What can hang from each mark
Z: V
V: K Y Z
C: Z
Y: K V
K: Y
B: C K V Y

Every row comes from one small tree of marks. The marks that hang from a mark follow it in brackets, in alphabetical order. Every link used is in the known rows. Which tree was each row made from?
Known rows
B(C(Z) V(Y)): [  6  13  22  -6   0   4 -16   3  16  15  39 -19   5   7   6  35 -11  28
  -1  19  13]
Z(V(Y)): [ 21 -15  21  12   9   9 -26   0  16  11  19 -35  30  15   6   4  -8   8
  29  12  -4]
Z(V): [ 14 -10  20  10   5  11 -23   7  11  15  15 -25  27  12   8   7  -7   8
  32  13  -3]
Z(V(K Y)): [ 19 -14  25   7  14  13 -27  -4  10  10  23 -29  20  -3   2   1  -7   9
  32  11  -2]
V(K(Y) Z): [  4  -7  12   3  21  23 -49 -13 -21  16  37   9 -20 -24   8   4   9   6
  16  16  -1]
C(Z(V)): [ 12   4  10   8  19  10 -23   5  13  22  20 -30  28   6  30  16  -8  10
  15  20  -1]
B(C K Y(V)): [ -2  -4  17 -17 -12  -2  -6   0  24  22  13 -15  -4   7   0  21  -5   0
  12  12  17]
K(Y): [  8 -17   2   7   5  14 -51 -19 -11  12  20   0  -5  28  10  12  12   7
  23  20  -8]
B(C(Z) K V Y): [-14  13  24 -24 -16  -6   7  -1  27  39  32 -28   3  -2   2  40 -12  25
  -7  20  19]
Z(V(K)): [ 13  -9  24   4   9  15 -24   4   5  13  18 -20  18  -6   3   4  -6  10
  34  12   0]
B(C V Y(K)): [ -7   2  33  -7 -20  10  -7   4   4  26  32 -18  -2  -7 -23  35  -2  20
   2   2  16]
Y(K V): [  8 -23   6   4  18  10 -31  19 -10  11   6  -6   6  14   9  11   9  -7
  32 -16  -7]
B(K): [  1  -4   7  -5   5  -4 -21 -11  15  23  18 -12  12  22  20  11   4   2
  24  10  -4]
Y(V(Z)): [ 13  -8  12   4  18  17 -35  16  -2  15  15   2   0   4  18  11   1  -8
  17   6  -1]
C(Z): [  9  10   6   7  20  12 -32  -7   8  22  25 -15  17   9  35  20   1   3
   6  19  -2]
B(Y(K)): [  2  -9  21  11   1  16 -27 -14   0  29  21 -22  11   1   0  15  10  -7
  10  -1  -2]
B(C(Z) Y): [  4  15  20   1  -4  14 -19 -11  17  23  29 -20   3  -6   8  27  -5   5
  -6  23  18]
K(Y(V(Z))): [ 11 -22   0   4  12  16 -50  -1 -15  13  15   5 -12  20  12  10   9   3
  22  15  -6]

Which tree is each row?
[ 17 -20  19  13  13   6 -24   4  10  12  19 -38  30  13   2   2  -5   8
  33   2  -7] | Z(V(Y(K)))
[ 12 -11  13  17  27  10 -37  -5  -4  16  39 -21   9  -6  10   1   7  -2
  11  -2  -8] | V(Y(K) Z)
[ -4   3  38  -5  -3  23 -19  -6  -2  39  40 -11  -5 -30  -9  26   1  11
  -6  12   7] | B(V(K Z) Y)
[ 12 -17  18   4   8  15 -32  -1  -2  11  17 -17  10   0   1   4  -3  14
  37  15  -2] | Z(V(K(Y)))
[  6 -20   7   7  24  13 -31  24 -14  15  14  -3   1  -2  10   7   8  -8
  24 -15  -6] | Y(K V(Z))
[  4  13  26 -12   4   8 -17   0  10  13  43 -13  -4 -12   2  33 -11  29
   2  18  16] | B(C(Z) V(K Y))
[ 11   4  13   4  23  13 -25   3   9  21  23 -26  22  -7  27  14  -8  10
  17  20   1] | C(Z(V(K)))
[ 11  -8  16  -1  22  21 -36  12  -8  13  19   8  -9 -14  14   8   2  -7
  19   4   2] | Y(V(K Z))
[ -4  12  36  -6 -19  16 -10   4   9  31  40 -12  -7 -18 -16  34  -7  19
 -11  18  19] | B(C V(Z) Y)
[ -3   6  25 -12  -5  15 -25   7 -10  14  43   8 -23 -20 -12  27  -4  31
   8  19  15] | B(C V(K(Y) Z))
[  8  -7  25   2   8  24 -30  -5   1  27  20  -9  -4 -16   4  14   4 -11
   5   8   5] | B(Y(V(K Z)))
[  9  -1   9   4  22  13 -30  -1   4  20  22 -24  16  -2  26  14  -6  14
  18  22  -1] | C(Z(V(K(Y))))
[ -2   9  36  -8 -25  13  -9  -2  13  26  33 -14  -3  -3 -17  38  -6  20
  -4  17  18] | B(C V Y)
[ 16   1  11  10  23   8 -26   0  17  20  23 -37  30   9  29  14  -9  10
  13  20  -2] | C(Z(V(Y)))
[-12   4   5 -25  -8 -11 -10   3  12  23  30 -12  -7  18   9  35  -8  38
  10  24  11] | B(C(Z) K(Y) V)
[  5   6  31 -11  -6  10 -19  -2   7   8  41  -7  -8  -7 -13  28  -6  26
  11  12  15] | B(C V(K Y))
[ -9   7  20 -22 -17  -9  -1   8  19  21  29  -9  -1  14  -2  31  -9  28
  16  13  13] | B(C K V)
[  2   0  14  -2   4  11 -16   8   7  20  18 -20   0  -8   4  25  -3   1
   2   4  15] | B(C(Z) Y(K V))
[ -2  -6   1 -13  -8  -8 -24 -10  10  10  21  -4 -10  24   6  15   1  17
  26  20   7] | B(C K(Y))
[ 13  -3   9  10  25   6 -24   3  12  20  23 -39  31   7  26  12  -7  10
  15  13  -4] | C(Z(V(Y(K))))
[  8   0  26   3   7  12 -26   0   4  25  41 -14   7   3   4  22  -1  15
   3  10  -2] | B(V(Y Z))
